Each row was made from one small tree. The marks that hang from a mark follow it in brackets, in alphabetical order. Every link used is in the known rows. Write each row's tree.
Known rows
M(C S Z(F)): [ 5.54  2.04  0.80 -0.34  0.46 -0.56  0.78  0.98  3.38  1.01  0.97  1.07
  2.50 -2.05 -2.76  0.04  1.95 -2.05  0.12  0.22  0.05 -0.06  0.45  1.49]
S(M(C Z(F(U)))): [ 2.05  1.67  1.20 -0.13  0.77 -0.32 -0.50  1.30  5.17  1.73  1.28  0.06
  1.55 -2.25 -2.51  3.65  1.76 -1.88  1.07  0.56  0.31  0.37  0.54  1.14]
Z(F J M(C(V Y))): [ 1.83  0.93  2.39  0.76 -3.51  0.55  0.38  0.77  1.02  1.37  1.27  1.57
  2.00 -2.02 -2.60 -0.96 -0.65 -2.23 -0.49  0.67  1.51  2.74  0.77  0.08]
C(Y): [ 6.74  1.84 -0.84  0.66 -0.78 -1.19 -0.68 -0.68  1.82 -0.35  0.21  0.22
  1.51 -1.18 -2.07  1.21  0.44 -0.69  1.33  0.25 -0.85  1.52  0.68  0.73]
F(U(G)): [ 3.77  0.73 -0.44 -0.03 -0.53 -0.57 -0.27 -0.35  3.96 -0.89 -0.38  0.20
 -0.85  1.32 -2.22  1.27  0.32 -0.18  2.31  1.85 -0.92  2.77  0.59  0.69]
S(M(C Z)): [ 6.09  2.68 -0.24  0.36  0.71 -0.66  0.22 -0.29  4.58  1.00  0.77 -0.52
  2.76 -2.07 -2.30  2.61  2.95 -1.62  0.84  0.45  0.76  0.24  0.46  1.46]
M(S Z(J)): [ 5.89  1.55  1.54 -1.52 -0.58 -0.56  0.27 -0.15  2.94  0.41  0.77  0.22
  2.31 -1.68 -2.33 -0.26  1.14 -1.42  0.96  0.00 -0.99 -1.46  0.26  1.39]
Z(F(U(G))): [ 2.21  0.32  0.71 -0.56 -1.01 -0.42 -0.57  0.67  4.02 -0.36  0.21  0.58
 -0.56  0.99 -2.83  0.63 -0.45 -0.29  1.93  1.77 -1.23  2.59  0.78  0.82]
S(M(C Z(F(U) J))): [ 0.45  1.20  2.98 -0.49 -0.18 -0.14 -0.32  1.60  5.14  1.72  1.39 -0.37
  1.83 -2.62 -2.86  2.76  0.86 -2.00  0.76  0.62  0.41  0.16  0.50  1.24]
C(M V(Q) Y): [ 6.24  0.53 -1.56  1.50 -1.25 -0.29 -1.38  0.40 -0.99  0.16  0.51  0.39
  0.80 -1.59 -1.63 -0.27 -0.85  0.54  0.57  0.34 -1.08  2.20 -0.04 -0.77]
M(C(Y) S Z(J)): [ 5.59  2.44  1.26  0.73 -0.02 -0.50  0.85  0.44  1.35  0.53  0.43  0.92
  2.14 -2.65 -2.38 -0.31  0.81 -2.94  0.28 -0.51  1.01 -0.20  0.28  1.14]
C(M(S Z) Y): [ 7.34  1.40 -0.43  0.34 -0.24 -1.13 -0.51 -0.02 -0.14  0.71  0.22  0.90
  1.77 -2.81 -2.07  0.12  0.33 -0.96  0.71 -0.85 -0.09 -1.70  0.61  0.68]
S(M(C Z(J))): [ 4.56  2.33  1.39  0.01 -0.19 -0.52  0.36 -0.11  4.62  0.96  0.98 -0.97
  3.07 -2.40 -2.67  1.76  1.85 -1.70  0.58  0.35  0.87  0.08  0.30  1.54]
X(Q): [ 6.66  2.33 -0.74 -0.60 -0.24 -0.66  0.37 -0.99  4.03 -0.73  0.56 -0.81
  1.75 -0.42 -1.62  1.48  1.17  0.29  1.73  1.03 -1.19  1.70  0.66  0.52]
V(Q): [ 6.15  1.45 -1.05 -0.29  0.31 -1.11 -0.44 -0.33  3.54 -0.24  0.89 -0.43
  1.38 -0.17 -1.74  0.26  1.53  0.83  1.75  0.69 -2.34  2.26 -0.63  0.43]
S(M): [ 6.20  1.60 -0.64 -0.13 -0.19 -1.12 -0.53 -0.86  4.38  0.53  0.65 -1.24
  2.49 -1.29 -2.36  1.63  1.94 -0.48  2.26  0.78 -0.52  0.56  0.68  1.24]
G(U): [ 7.34  2.23 -0.99  0.08 -0.77 -2.05 -0.45  0.43  3.56 -0.05  0.65 -0.63
  0.52 -1.30 -2.34  2.29  1.63 -0.22  0.91  1.30 -1.51  1.11  0.71  1.51]
Z(F J M(C)): [ 1.95  1.10  2.87 -0.31 -2.52 -0.68  1.20  0.21  4.58  1.24  1.50  0.72
  2.92 -1.52 -2.80 -0.97  0.92 -0.63  0.02  0.98  0.61  2.34  0.37  1.09]
M(S): [ 7.26  1.42 -0.73 -0.10  0.11 -1.14  0.20 -0.61  3.07  0.26  0.28  0.20
  1.76 -0.91 -2.03 -0.42  1.96 -1.00  1.79  0.59 -0.79  0.32  0.35  1.14]
Z(F M(C(V(Q)))): [ 2.76  0.97  0.53  0.01 -1.39  0.35  0.46  0.90  2.78  1.40  1.60  1.39
  1.54 -0.76 -2.09 -1.06  1.24 -0.49 -0.06  1.24 -0.36  3.63 -0.50 -0.24]
F(U): [ 4.50  0.88 -0.49 -0.15 -0.31 -0.99 -0.80 -0.25  4.16  0.02  0.54 -0.04
  0.35 -0.47 -1.65  2.65  1.05 -0.04  1.56  1.42 -1.30  1.84  0.40  0.31]
M(C(V) S Z(F)): [ 5.47  1.70  0.50 -0.21 -0.38  0.49  0.34  1.54  1.84  1.20  0.82  1.45
  2.00 -1.80 -2.73 -0.13  1.54 -2.70 -0.46  0.55  0.34  0.28  0.63  0.71]
Z(F(U) J M(C)): [-0.53  0.51  3.09 -0.17 -1.98 -0.40  0.83  0.88  4.95  1.76  1.52  0.93
  1.25 -1.47 -2.30  0.56  0.40 -0.96  0.40  1.23  0.57  2.57  0.32  0.42]
S(M(C)): [ 5.93  2.23 -0.97  1.36  0.42 -0.97  0.35 -0.48  4.76  0.85  0.56 -0.91
  2.73 -1.68 -2.41  1.74  2.70 -1.29  1.40  1.09  1.02  1.65  0.63  1.23]

Write each row's tree
[ 6.00  2.20 -1.40  2.32 -0.65  0.09 -0.56 -0.01  1.30  0.85  0.18 -0.05
  1.77 -2.01 -2.24  1.44  1.27 -2.66  0.93  0.75  1.71  2.18  0.96  0.37] | S(M(C(V Y)))
[ 5.52  1.87 -0.26  0.68 -0.26 -0.77  1.91 -0.62  3.68  1.38  0.58  1.13
  2.21 -1.36 -1.79 -0.99  3.01 -1.60  0.86  0.69  1.28  1.48  0.03  1.01] | Z(M(C S))
[ 7.08  2.91 -0.59  1.11  0.88 -0.46  0.53  0.15  1.20  0.60  0.19  1.20
  1.81 -2.33 -2.01  0.68  1.54 -2.78  0.48 -0.36  0.71  0.09  0.30  1.13] | M(C(Y) S Z)
[-0.80 -0.36  3.42 -1.48 -2.75 -0.21  0.35  0.27  4.24  0.68  0.80  0.85
 -0.06  0.73 -2.89 -0.85 -0.84 -0.42  1.50  1.56 -0.64  2.37  0.47  0.80] | Z(F(U(G)) J M)
[ 0.63  1.06  2.84 -0.52 -1.06  0.10  0.34  1.43  4.36  0.01  0.46  0.73
 -0.02  0.02 -3.30  0.87 -0.51 -1.33  0.48  1.43  0.04  2.06  0.55  1.20] | M(C Z(F(U(G)) J))
[ 5.46  1.72 -0.68  1.73 -1.36  0.42  0.99 -0.28  0.13  1.47  0.30  2.12
  1.23 -1.84 -1.73 -1.04  1.51 -3.07  0.27  0.46  2.02  1.80  0.40  0.13] | Z(M(C(V Y) S))
[ 1.45  0.28  3.18 -1.91 -1.47 -0.42 -0.98  1.22  4.21  0.67  1.40  0.24
  0.97 -1.39 -2.57  2.27 -0.47 -0.65  0.68  0.51 -1.84 -0.10  0.56  0.86] | M(Z(F(U) J))
[ 3.76  1.15  3.03 -2.00 -1.85 -0.74 -0.52  0.50  3.70  0.40  1.43  0.13
  2.64 -1.41 -3.15  0.62 -0.03 -0.41  0.35  0.21 -1.80 -0.42  0.72  1.44] | M(Z(F J))
[ 6.94  2.51 -1.29  2.19  0.55 -0.82  0.83 -0.02  1.44  0.28  0.16  0.81
  1.66 -1.91 -2.18 -0.29  1.50 -2.42  1.07  0.23  1.19  1.59  0.43  0.73] | M(C(Y) S)
[ 0.80  0.53  3.36 -1.90 -0.78 -0.24 -1.23  1.17  4.69  1.46  1.54 -0.56
  1.62 -2.17 -2.86  2.56  0.24 -1.49  1.54  0.31 -1.25 -1.06  0.75  1.15] | S(M(Z(F(U) J)))
[ 0.34  0.47  3.38 -1.90 -0.94  0.00 -0.76  1.01  4.35  0.67  0.76 -0.43
  0.35 -0.34 -3.41  1.15 -0.50 -1.39  2.04  0.91 -0.81 -0.09  0.84  1.61] | S(M(Z(F(U(G)) J)))
[ 5.79  2.03 -1.75  2.10 -0.13  0.15 -0.42  0.60  0.36 -0.13  0.48  0.66
  0.75 -1.04 -1.68  0.26  0.45 -1.19  0.33  0.77 -0.02  3.75 -0.30 -0.48] | M(C(V(Q) Y))
[ 3.70 -0.15  2.57 -1.32 -3.51 -0.10 -1.10  1.21  1.28  0.90  1.30  0.50
  2.29 -2.17 -3.00  0.16 -1.39 -0.04 -0.86  0.47 -0.90 -0.48  1.17  0.34] | C(M(Z(F J)) V)
[ 5.85  0.81  1.56 -0.85 -1.20 -1.08  0.19 -0.02  1.80  0.79  0.57  0.13
  2.45 -2.43 -2.42 -0.74  0.45 -0.25  0.49 -0.24 -0.42 -1.82  0.51  0.98] | C(M(S Z(J)))
[ 7.22  0.48 -1.33  1.65 -1.41 -0.31 -0.81  0.13 -1.51  0.63  0.04  1.02
  1.14 -2.18 -1.96 -0.82 -0.32 -1.34  0.64  0.07  0.52  0.32  0.79  0.01] | C(M(S) V Y)
[ 1.05  0.01  1.65 -1.00 -0.91 -0.25  0.75  0.41  3.53  1.05  0.40  1.68
 -0.46  0.63 -2.47 -1.59  0.49 -1.35  2.31  1.26 -0.33  1.30  0.36  0.89] | Z(F(U(G)) M(S))
[ 2.80  1.25  0.45  0.97 -1.53  0.51  0.09  1.04  0.77  1.30  1.39  1.69
  1.33 -1.45 -2.00 -1.03  0.26 -1.26 -0.04  0.55  0.16  3.57 -0.20 -0.42] | Z(F M(C(V(Q) Y)))
[ 6.43  2.42 -1.17  1.24  1.22  0.65  0.00  1.11 -0.51  0.62  0.45  1.42
  0.80 -1.82 -1.73 -0.50  1.20 -2.79  0.24 -0.21  0.09  1.04 -0.48 -0.13] | M(C(V(Q) Y) S Z)
[ 3.81  1.42  1.01  0.10 -0.79 -0.72  1.60  0.26  3.74  1.74  1.11  1.41
  2.56 -1.60 -2.36 -1.56  2.25 -1.71  0.61  0.60  0.80  1.33  0.26  1.10] | Z(F M(C S))
[ 1.94  0.68  2.53 -0.16 -3.48  0.34  0.69  0.50  2.98  1.47  1.34  1.12
  2.36 -1.44 -2.73 -0.98  0.48 -1.35 -0.60  1.36  1.03  2.55  0.51  0.25] | Z(F J M(C(V)))
[ 5.19  2.37  1.37 -0.33 -0.84 -0.62  0.64 -0.05  3.99  0.24  0.71 -0.06
  2.55 -1.75 -2.47  1.30  1.32 -0.95 -0.30  0.57  0.17  0.84  0.31  1.14] | M(C Z(J))
[ 1.27  0.35  3.12 -1.88 -0.74 -0.03 -0.05  1.36  3.11  0.29  0.54  0.99
 -0.36 -0.11 -3.24 -0.78 -0.69 -1.91  1.57  0.76 -1.14 -0.49  0.49  1.39] | M(S Z(F(U(G)) J))
[ 6.51  0.54 -1.63  1.52 -0.56 -0.18 -0.89  0.59 -1.74  0.59  0.40  0.91
  0.65 -1.91 -1.67 -1.83 -0.30 -0.61  1.10  0.06 -0.67  0.95 -0.13 -0.60] | C(M(S) V(Q) Y)
[ 4.79  1.68 -1.06  1.56  0.02  0.64  0.98  0.29  0.01  1.39  0.84  1.82
  0.85 -1.59 -1.35 -1.99  1.35 -2.41  0.70  0.20  0.94  2.63 -0.76 -0.43] | Z(M(C(V(Q) Y) S))
[ 5.59  1.39 -0.58  0.72 -1.22  0.33  1.44 -0.41  2.25  1.50  0.47  1.53
  1.65 -1.19 -1.78 -1.10  2.58 -2.32  0.11  1.20  1.64  1.78  0.27  0.29] | Z(M(C(V) S))
[ 0.65  0.05  1.73 -1.16 -1.89 -0.22  0.16  0.01  4.15  0.54  0.55  1.20
 -0.44  1.04 -2.50  0.11  0.03 -0.28  1.82  1.68 -0.74  2.62  0.57  0.80] | Z(F(U(G)) M)
[ 6.70  0.51 -0.90 -0.44 -0.11  0.01 -0.61  0.81 -0.05  0.80  0.73  0.69
  1.18 -1.67 -1.69 -0.95  0.77 -0.11  0.31  0.14 -1.36 -0.52 -0.48 -0.15] | C(M(S Z) V(Q))
[ 6.00  3.00 -0.41  1.16  0.71 -0.47 -0.18 -0.21  2.37  0.93  0.42 -0.14
  2.36 -2.71 -2.47  2.64  1.81 -2.32  0.87 -0.28  1.06  0.35  0.82  1.31] | S(M(C(Y) Z))
[ 2.94  1.79  2.82 -0.65 -0.60 -0.47  0.07  0.85  4.68  1.39  1.49 -0.62
  3.40 -2.59 -3.30  1.18  1.23 -1.88  0.51  0.17  0.46 -0.02  0.63  1.84] | S(M(C Z(F J)))
